What can hang from each mark
K820: K718 K794
K794: K141 K820
K750: K356
K847: K344 K693 K718
K718: K820 K847
K693: K847
K356: K693
K141: K794
K344: K847

Known rows, with every way that one mark hangs from another
K847[K344 K693 K718]: [-18.3 -46.1  46.2 -29.6 -29.0  -5.6  51.4  24.7   7.0  -5.3 -35.1 -46.0
  15.8  -7.6  24.5   0.6   7.4   2.8  -0.3]
K847[K718]: [-11.3 -23.5  12.8 -35.2  -5.4 -14.3   0.9  26.0  -8.4 -12.4  -7.4 -27.1
  10.3  20.5   6.1  -3.0  18.0  38.6   3.9]
K693[K847]: [-17.6  -7.8  -0.2 -29.4  -5.9 -11.0  -7.0  17.2  -0.6   4.6 -12.6  -9.2
  -2.6  27.6   3.2  14.9  -8.2  37.5   7.0]
K820[K794]: [-27.0 -10.7  25.1 -17.4   8.3 -10.0 -10.9  20.2 -13.8  -9.2  -2.5 -23.3
  -3.5   9.1   2.5  -1.6 -17.4  41.1 -14.5]
K344[K847[K718[K820[K794[K141]]]]]: [ 11.5  -0.8  -2.5 -38.5  33.0  -6.8  34.0  44.1  -2.5 -37.9 -21.5 -28.7
  15.4 -16.2 -14.8  18.6  33.2  67.8   1.9]
K847[K693]: [-23.7 -24.9  28.4 -19.4 -18.6  -6.1  18.5   7.4   2.8  -5.2  -9.1 -22.7
   7.0   9.4  21.8  -4.3  -5.2   8.3   2.7]
K344[K847[K693 K718]]: [-21.9 -28.5  15.9 -42.4  -8.3   2.0  37.8  30.9   4.9 -28.7 -14.5 -25.7
  18.4  -7.4  19.7   4.4  26.2  40.0  -4.4]
K344[K847[K718[K820]]]: [ -0.2 -14.5  -1.3 -44.6  -0.7  -1.9  26.5  42.1  -3.7 -48.3  -6.0 -13.6
  16.0   3.8   1.6  10.3  40.8  49.8   9.3]
K820[K718[K847[K344 K693]] K794]: [ -8.3 -36.4  65.7 -20.7   3.9 -13.2  41.2  47.6  -1.6  11.2 -41.9 -53.6
  14.3 -23.3  19.9   4.5 -53.4  14.1 -30.7]
K750[K356[K693[K847[K344 K718[K820]]]]]: [ -6.7 -32.8  44.3 -38.6 -13.0  -4.4  31.1  28.8 -21.0  -9.7 -33.1 -37.9
  26.0  18.2  17.3  -5.1   9.5  36.9   5.8]
K356[K693]: [-18.6 -27.5  31.7 -23.7 -14.5  -2.9   8.2  -2.1   1.5  -5.7  20.0  -4.3
   4.7  33.3  16.3 -20.0   7.0  26.5   6.9]
K141[K794[K820]]: [ -6.6  -7.0  20.4  -1.0   0.6  22.0   0.9  20.2   6.7 -38.9   7.6 -21.8
   0.8  12.1  -0.7  14.4  10.7   9.1  29.0]
K356[K693[K847]]: [-18.5 -18.7  19.4 -33.5 -11.9  -8.9   9.1   6.0   6.6   9.5   2.5  -1.3
   3.8  36.6  10.7  -5.8  -1.7  37.1   3.4]
K356[K693[K847[K344 K718[K820[K794]]]]]: [ -3.0 -31.0  50.6 -44.8 -10.9 -18.8  53.5  42.3  -0.5  -2.8 -34.7 -34.9
  19.2   0.4   3.6   4.5   1.7  40.8 -18.1]
K344[K847[K693 K718[K820[K794[K141]]]]]: [  8.1  -8.9  14.9 -39.7  21.4  -7.2  61.1  41.6   4.2 -33.1 -34.1 -39.8
  22.7 -31.8  -1.9  14.4  28.2  50.1  -5.3]
K794[K141 K820[K718]]: [  8.0  -1.3  13.8 -14.6  24.1  -1.3  41.8  37.1  18.3 -34.6   4.6 -39.0
  -3.5   9.5   2.9   9.1  -0.9  23.6  30.1]
K820[K718]: [-23.6 -19.1  17.1 -25.3  15.1  -9.4   1.1  30.3  -4.6 -24.8   8.8 -27.3
   3.4  19.2   9.6  -7.1 -16.1  37.5  -1.5]
K344[K847[K693 K718[K820[K794]]]]: [-12.8 -18.2  29.2 -43.3   2.7  -6.2  49.3  50.3  -6.1 -42.1 -26.0 -35.1
  24.3 -27.1   8.2   7.8  16.7  48.4 -23.0]
K718[K820 K847]: [ 32.5  -7.8  15.1 -25.0 -16.0 -18.8  -0.8  26.5 -11.1   2.8 -17.6  -7.7
  11.5  19.0   1.2  10.1  -0.5  15.5  16.4]
K847[K344 K693 K718[K820[K794[K141]]]]: [ 13.1 -26.7  44.9 -27.4   1.6 -16.0  74.4  35.1   4.7  -6.9 -55.2 -60.4
  21.6 -32.2   3.1  13.5   6.8  12.3  -1.4]

Rows
[ 17.9  -2.8  12.6 -32.7  24.9 -24.0  22.5  37.8  -8.6 -15.4 -27.5 -39.5
  16.0  -4.2 -16.2   8.5  19.1  48.3   2.5] : K847[K718[K820[K794[K141]]]]
[ 26.3 -31.5  49.0 -19.9 -38.6 -11.5  48.7  25.6   3.0  11.1 -44.3 -26.8
  17.2  -9.6  20.3  13.9 -11.1 -20.7  10.2] : K718[K820 K847[K344 K693]]
[ 12.6 -33.6  63.3 -17.1 -20.8   0.0  72.1  51.3  19.6  -9.3 -29.7 -51.6
  10.0 -15.1  29.9  13.7 -30.5 -15.6   7.7] : K794[K820[K718[K847[K344 K693]]]]
[-25.0 -37.6  43.3 -35.5  -8.7   0.3  17.2  20.7 -18.8   4.9 -27.7 -37.7
  19.4  23.6  22.5  -9.4   2.1  42.8  -1.0] : K750[K356[K693[K847[K344 K718]]]]
[-18.4 -34.5  35.0 -26.7 -24.3  -1.1  31.6   5.7  12.3  12.0 -11.0 -11.2
   0.5  23.1  16.7   2.8  -7.3  19.9   7.5] : K356[K693[K847[K344]]]
[ 18.7 -10.1  28.7 -11.8  19.4   8.0   4.4  50.0   3.0 -26.7  -4.9 -31.4
  13.5   7.9  -3.1  14.7 -14.4  19.4  16.9] : K141[K794[K820[K718[K847]]]]
[ 18.0 -19.1  34.0 -15.6  33.3 -13.8  25.9  41.4   0.6  16.0 -37.6 -46.9
   6.5 -14.6  -4.2  15.8 -37.2  32.2  -6.6] : K820[K718[K847[K344]] K794[K141]]
[  8.2 -38.4  47.8 -16.0 -33.5  -5.6  35.1  17.3   5.9  25.0 -39.4 -29.3
   9.4  -5.2  26.3   9.7 -18.4 -14.4   6.4] : K718[K847[K344 K693]]
[ 12.7 -26.7  49.3 -17.4  22.0 -15.8  53.2  39.6   8.0  20.2 -51.0 -57.8
  14.9 -29.7  10.1  12.5 -42.5  15.3 -13.7] : K820[K718[K847[K344 K693]] K794[K141]]
[-30.7 -30.5  41.9 -18.4 -10.7   8.5   8.1   3.4 -15.5   6.2 -14.8 -23.7
   6.3  27.6  25.7  -5.3 -17.0  31.5   5.8] : K750[K356[K693[K847[K344]]]]
[-13.5  -5.3  14.6 -19.8  49.8 -14.3  10.2  31.6  -2.6 -15.1  -7.2 -42.1
   1.6   0.1  -6.9   1.5 -23.1  53.9  -8.6] : K820[K718 K794[K141]]
[-12.5 -30.3  16.6 -38.5 -14.3 -11.1  25.5  34.6   2.9   5.1 -39.3 -33.8
   5.5  10.8   6.8  20.6   4.6  32.6   4.3] : K693[K847[K344 K718]]
[-31.8 -16.0  26.9 -24.7   1.1  -0.5 -16.3   3.2 -22.6   4.2  -0.6 -13.0
  10.3  39.3  19.4 -14.9  -9.9  49.6   2.8] : K750[K356[K693[K847]]]
[  2.1 -40.8  47.3 -33.9 -32.7 -11.2  65.6  33.0   5.5 -17.9 -40.1 -45.6
  22.2 -12.2  20.5   5.7  14.1  -3.8   5.4] : K847[K344 K693 K718[K820]]
[ 13.9 -12.4  30.5 -33.6  12.0 -25.7  49.4  34.4  -1.9 -10.5 -42.0 -49.9
  24.4 -18.9  -2.4   5.2  11.5  31.9  -4.7] : K847[K693 K718[K820[K794[K141]]]]
[  6.5 -36.4  38.6 -47.3 -26.1 -14.1  56.6  31.0   6.8  -3.5 -28.4 -24.2
  19.7  15.7   8.9   5.0  17.9  27.3   6.4] : K356[K693[K847[K344 K718[K820]]]]
[  1.9 -26.4  30.9 -40.8 -20.9 -19.8  42.2  32.5  -2.7 -20.6 -26.8 -35.2
  24.7   0.3  13.5  -2.3  19.9  15.6   0.7] : K847[K693 K718[K820]]
[-13.6 -11.6  26.1  -8.1  23.7  16.7  13.1  40.7   8.0 -53.1  11.1 -35.1
   7.4   8.2  -0.2   8.1  -5.6  21.8  16.8] : K141[K794[K820[K718]]]
[  2.0 -42.4  51.7 -23.7 -11.1 -10.2  44.3  36.8   6.1   9.3 -35.8 -44.1
  15.9 -10.6  26.7   4.7 -36.2  -1.3  -7.5] : K820[K718[K847[K344 K693]]]
[ -1.3 -26.8  42.9 -29.8  -5.9 -14.2  36.7  47.1 -11.9 -23.3 -33.5 -46.8
  12.2 -11.6   1.0   7.0   1.0  27.5  -9.7] : K847[K344 K718[K820[K794]]]
[ 13.2   4.8  11.3 -15.6  21.5 -15.4  13.9  20.9  -6.4 -13.6 -16.5 -26.3
   2.9   0.6 -13.2  10.5   0.4  34.6   9.9] : K718[K820[K794[K141]]]
[  6.4 -30.9  29.0 -32.6 -21.8  -9.8  38.7  36.2  -4.7 -23.8 -27.5 -36.3
  14.0   3.3   6.9   8.2  19.9  12.1  12.8] : K847[K344 K718[K820]]
